Each row comes from the steps of one path. Every step used is in the known rows, and no mark comes twice. Write the path behind each row, first mark first.
(in the rows, 128 means zero)
Known rows
R, Z, W, C: [119 126 115  95 190 165  90 122  85 153  83 200  89 128 172 107 117  90
 162 156 128 125 129 114 181 104 119 133 117 160 156 168 159]
Q, R, Z, B, C, P: [128 116  89 120 151 193  93 143 147 158 139 217  77  99 158  85 119 128
 151 161  63 108 119 138 178  76 100 119 118 109 133 164 130]
E, Q: [104 129 171 112 137 130 117 121 128 159 123 133 116 108 189  92 132 119
 141 178  92 112  88 143 153 120 117 140 148 127 123 162 126]
P, Q, R, Z, V, C: [118 136 135 122 197 137  94 118 146 156  85 230  62  72 185  89 125 196
 146 141 116  81 118 132 156  99 132 135 173 185 132 196 144]
R, Z, W: [118 121 118 101 185 162  89 110  99 162  89 205 120  87 179 104 125 117
 150 170 116 122 119 135 171  89 126 132 122 152 146 179 153]
W, C, P, Z, R: [137 129 112  95 164 131 104 125 150 170 152 203  95 128 161 102 107 125
 147 157 115 130 129 130 182 108  85 156 122 118 128 158 169]
E, Q, P: [101 120 193 119 128 141 122 145 146 145 113 140 147 109 183  94 145 123
 142 183  91  97  89 153 139 119 120 141 152 127 107 159 126]
C, W, Z: [134 118 157 104 158 147 102 131  78 147 134 146  92  93 168 110 104 135
 134 184  85 138 131 147 191 113 117 122 156 160 113 177 151]
P, Z: [140 132 143  96 134 140  99 106 136 171 108 174 122  89 180 100 117 148
 153 168  90 125  98 137 174 108 109 142 132 104 134 175 145]
P, Z, R: [136 129 137  91 163 130  99 114 144 169 143 208 125  71 177  91 117 158
 146 171 107 123 104 144 165  95 104 140 120 108 140 185 164]
C, W, Z, R: [132 119 150  99 188 135 101 141  84 143 170 180  96  75 166 101 104 145
 126 185 103 136 136 156 181 104 113 123 146 162 115 185 169]
P, Q, R, Z, B: [146 123 155 126 166 171  88 127 151 161  79 231  85  94 169  72 121 144
 176 165  85  75  99 141 159  80 125 108 118 132 135 197 139]
V, C: [ 96 119 157 105 147 145 106 124  93 149 121 142  82  79 215 116 119 152
 121 168 107 134 122 122 167 135 119 147 159 143 134 148 124]
Z, W: [ 98 123 137 102 158 151 106 115 101 157 106 154 116  98 183 103 122 107
 147 177 112 131 122 135 165 113 119 129 128 147 150 166 156]
Q, P: [115 115 177 107 130 163 111 139 132 146 111 153 138  96 175 107 126 142
 139 179  97 117 113 145 155 124 120 137 143 121 118 157 128]
E, Q, R, Z, V: [109 137 127 118 186 151 109 128 151 160  90 217  86 102 167  69 145 162
 161 151  94  86  89 153 146  91 124 130 160 154 131 195 141]
Z, B, C, W: [103 127 130 121 127 179  98 145  81 137 158 159 120 115 169  95 112 126
 157 179  57 136 120 147 181  82 133 115 131 132 151 160 129]
C, W, Z, V: [116 135 136 105 178 158 101 129  90 143 121 157  96  97 155 105 110 154
 150 164  98 137 139 147 187 110 128 112 181 182 122 186 165]
W, C, P: [118 121 132 105 142 148 110 124 123 159 129 139  76 151 165 114 107 106
 144 163 106 137 133 121 188 136  99 151 139 135 122 134 135]
B, Z, R, Q, E: [140 121 166 138 154 152  55 101 136 154 150 150 120  65 143  97 115 184
 114 161 145 130 120 152 166  84  81 132 144 109 102 180 120]
C, W, Z, R, Q, E: [141 113 174 145 181 162  63 120 101 149 154 182 105  52 131  86 103 187
 110 177 129 125 138 156 181  89 104 106 153 156 102 190 171]
C, P, Q, R: [134 116 154 129 146 113 115 114 181 170 128 174  79 110 159  92 117 148
 137 175  83  94 114 152 164 113  99 146 140 139 105 169 140]
E, C, W: [ 82 131 161 131 124 143 110 143  99 152 165 150 122 117 198 121  99 156
 139 195  70 139 117 157 174 100 129 153 162 135 120 169 118]
E, Q, R, Z, W: [106 119 130 118 187 143 110 132 126 158  87 218  92  98 184  76 147 111
 150 170  96  84  91 154 144  85 113 134 123 153 137 194 155]
B, Z: [130 128 150  99 132 135  94 113 113 153 126 114 108 105 179 119 117 133
 139 168  98 143 116 143 175 107  96 150 147 113 113 168 102]
Z, B, C, E: [ 94 131 122 108 119 184  89 162 116 148 157 156 118 117 151  98 108 106
 144 157  86 144 123 100 166 106 127 123 125  95 143 135 119]
R, Z, V: [121 141 115 101 185 171  89 107 124 163  93 203 114  89 164  97 123 167
 160 150 117 123 119 133 173  97 136 128 156 153 141 181 141]
Z, B: [108 127 157 108 133 194  97 130 111 151 105 153 109 104 185  93 118 120
 166 172  91 126 111 130 167 114 126 106 128 115 147 160 134]
W, Z, B, C, E, Q: [101 134 147 100 132 169  92 179 128 146 156 128 105 107 149  90 115  66
 143 153  87 123 114  94 159 116 107 108 148 104 114 145 136]
R, Z: [139 122 134 102 164 158  89 109 113 164 106 193 108  84 179 102 118 148
 143 168 104 124 110 134 175 101 124 138 132 128 129 171 128]
E, C: [ 86 135 167 114 119 151 104 134 131 161 150 134 112  99 203 116 101 137
 143 184  89 136 111 133 168 122 110 144 155 105 124 163 113]
V, Z: [102 111 168  94 157 161  94 123  99 151 121 151 102 111 200 113 122 157
 154 190  95 132 122 128 164 127 112 101 156 147 139 167 157]
C, E, Q, R: [ 94 121 152 124 140 132 121 160 144 159 129 173  86 128 161  86 132 128
 125 167  85 109  93 132 137 119 117 153 141 114 113 153 123]
B, C, W, Z, R, Q: [152 119 131 118 177 124  80 139  89 135 205 189  81  58 146  94  93 168
 102 169 102 138 139 150 197  83  91 103 136 149 118 193 169]
Z, V: [100 142 135 100 158 162 105 111 127 158 108 155 110  99 170  95 122 157
 157 155 112 133 120 135 166 122 130 125 162 147 144 168 143]

Write each row's path
[ 83 137 162 148 157 148  82  92 173 172 113 136 120  81 160 102 124 174
 135 151 134 103 137 124 158 121 127 154 205 182 105 149 141] => Z, V, C, P, Q, E
[ 81 126 136 124 121 168 110 183 143 146 154 173  90 129 153  73 129 101
 145 158  62 108  92 118 139 100 114 125 129  95 133 148 119] => Z, B, C, E, Q, R
[ 87 113 129 107 138 192  89 142 121 148 160 148 108 124 185 109 120 123
 160 184  73 135 136 120 173 104  97  85 149 129 140 147 158] => V, Z, B, C, P
[114 140 146 110 181 121  98 117 155 158 119 140  73  73 174 117 109 147
 131 148 133 109 152 113 180 134 105 130 205 192  96 165 166] => W, Z, V, C, P, Q
[106 126 129 103 146 161 106 164 130 149  85 203 141 157 141 114 117  86
 154 151 122 122 133 103 155 110 116 157 120 125 133 149 169] => Q, P, Z, W, C, E
[ 76 154 125 116 158 131 111 142 145 163 107 185 118 109 180 104 132 156
 134 138 119 116 105 105 141 110 132 167 184 141 125 155 147] => P, Z, V, C, E, Q
[119 116 111 102 194 168  99 136  97 150  77 224  54 131 170  90 121 102
 163 154 109 110 124 126 170 101 107 130 111 157 158 181 159] => Q, R, Z, W, C
[ 95 126 192 159 115 178  67 111 147 164 137 131 120  75 170 100  99 179
 127 175 116 125 111 134 168 113 100 126 164  96 110 169 114] => R, Q, E, C
[130 136 142 104 129 185  92 119 132 164  89 184 126 100 181  90 116 130
 180 169  84 119 100 131 171  95 116 114 122  94 149 175 149] => P, Z, B
[133 127 154 116 145 113 105 111 152 166 128 141  84 150 156 109 103 106
 150 163 112 114 130 120 183 131 104 151 144 149 112 145 141] => W, C, P, Q
[125 125 143 141 152 124  99 128 195 179 141 211  90 101 177 106 106 158
 138 176  83  88 111 148 166  89  99 156 152 126  89 186 121] => E, C, P, Q, R, Z
[ 80 112 150  93 177 164  97 123  85 148 108 161 112 112 201 114 129 124
 159 190 110 131 132 129 158 115 114  96 145 170 156 173 184] => V, Z, W
[ 95 122 113 104 161 152 111 123 109 157 114 149  86 154 164 115 114  73
 150 166 120 137 145 121 183 125 101 145 128 158 137 140 162] => Z, W, C, P
[ 92 125 149 117 143 135 121 173 129 148 121 167  55 170 154  85 123 100
 139 151  95 112 102 113 144 134 111 157 136 123 121 142 128] => W, C, E, Q, R
[123 126 202 133 129 141  77  89 160 175 111 130 139  79 152  88 120 145
 149 172 112 101 104 134 156 118 125 139 156 135 115 164 126] => P, Q, E
[ 72 127 158 120 143 127 114 155 111 150 134 144  97 108 197 111 127 130
 107 163 112 124 111 106 141 130 130 168 168 137 112 130 118] => V, C, E, Q
[121 100 184 121 179 162  85 149 126 131 141 212 122  86 179  98 123 205
 125 189 132 112 131 150 149 103  99  80 143 146 120 183 183] => V, Z, R, Q, P
[118 132 126  96 154 144 103 104 123 168  90 187 130  91 181 102 122 115
 158 169 104 123 110 137 168  96 111 137 121 126 151 184 173] => P, Z, W
[100 148 124  99 162 150 101 111 127 160  95 182 102  77 199 107 122 179
 151 142 115 126 118 123 166 113 123 144 175 148 147 174 155] => P, Z, V, C
[126 120 147 120 170 141 111 131 140 162 102 205  82  96 181  76 141 144
 144 170  81  88  81 154 149  96 115 139 133 129 122 186 127] => E, Q, R, Z
[118 135 124  90 160 148 100 117 108 160  84 181 102 133 173 103 115  87
 172 155 114 128 119 118 177 112 103 141 116 136 162 171 175] => P, Z, W, C
[106 136 133 119 114 140 105 119 177 184 152 165 129 107 189 123 102 143
 142 179  80 131 110 136 180 104  89 162 152  90 103 164 133] => E, C, P, Z
[ 73 128 193 133 111 180  80 123 147 169 143 116 139  86 181 107 107 146
 142 182  99 130 109 132 156 124 112 146 170 100 116 156 105] => Q, E, C
[144 130 118 122 147 156  78 116 163 168 140 192 122  96 153  95 111 116
 157 161  86 102 119 127 181  73 115 123 129 128 122 164 133] => R, Z, B, C, P, Q
[115 129  83  99 140 131 102 108 149 173 146 175 132  97 161 108 119  99
 140 164  87 134 123 134 184  86  89 151 122 120 139 165 167] => B, C, P, Z, W
[ 88 116 144 114 143 189  89 155  65 128 158 167 116 130 187 106 117 147
 167 193  54 135 130 141 173  85 129  80 147 154 158 168 160] => V, Z, B, C, W
[157 117 155 119 171 127  93 110 156 167  95 223  83  84 167  81 120 162
 148 166  90  83 100 146 161  94 117 137 128 140 120 197 134] => P, Q, R, Z
[127 128 117 103 146 191  76 133 112 153 127 190 113  84 171  91 115 120
 163 159  80 123 111 121 178  82 122 109 119 109 151 169 125] => R, Z, B, C
[122 131 113 108 187 174  98 121 138 160  88 231  78  88 161  82 128 181
 158 148  99 108 112 145 163  96 124 124 150 149 142 192 142] => Q, R, Z, V
[104 122 129 113 191 147 111 144 110 150  80 212  60 142 174  79 137  82
 161 156 106  88 101 135 153  96 106 137 117 161 148 183 158] => E, Q, R, Z, W, C
[127 124 164  92 150 196  88 140 108 148 104 135  89  84 176  95 106 100
 166 170  98 127 124 118 180 125 107  84 141 121 128 169 150] => W, Z, B
[ 85 130 145 126 119 148 109 133 154 170 165 133 112 112 193 125 100 136
 130 184  87 137 123 136 176 121  98 155 160 109 102 148 117] => E, C, P
[106 127 139 101 142 152 101 151 102 152 127 154  82 157 149 111 101 106
 138 152 116 148 133  92 171 140 121 152 135 122 131 128 124] => W, C, E
[131 119 132 121 131 103 110 122 185 167 169 163  82 101 151  90 115 137
 129 167  69 101 114 145 170 104  91 147 138 128 111 166 130] => B, C, P, Q, R
[139 129 118 101 138 140 104 112 145 172 115 169  90 144 162 113 107 116
 154 158  99 130 123 120 192 120  90 158 130 115 125 149 151] => W, C, P, Z
[114 116 157 107 166 143 105 139  55 136 135 142  70  77 202 123 104 149
 115 176  95 137 142 134 187 124 120 135 174 176 112 166 146] => V, C, W, Z
[ 85 127 121 101 161 158 103 150  89 148 110 166  93 160 150 112 109  74
 144 155 132 146 140  92 166 129 123 148 123 145 148 135 153] => Z, W, C, E
[102 126 164 140 124 114 116 134 197 173 157 163  86 111 181 105 103 147
 137 181  75  99 112 149 163 111  92 153 158 122  95 173 123] => E, C, P, Q, R
[126 117 107 130 157 190  92 154  90 141 137 234  86 103 163  81 117 150
 157 169  44 112 113 158 177  56 129 116 120 135 148 186 130] => Q, R, Z, B, C, W
[ 91 126 182 174 146 159  70 131 121 154 187 186 134  76 160  96  97 207
 114 189 115 128 123 165 167  75 113 133 159 132 110 183 137] => Z, R, Q, E, C, W
[136 112 172 126 162 148  95 140 138 138 142 206 126  71 160  89 119 185
 114 175 131 112 120 154 157 100 103 115 124 122 116 178 154] => Z, R, Q, P
[140 114 131 110 169 161  98 122 126 163 100 220  74  86 175  86 123 162
 142 167  85 106 105 147 166  98 115 135 126 125 130 185 128] => Q, R, Z
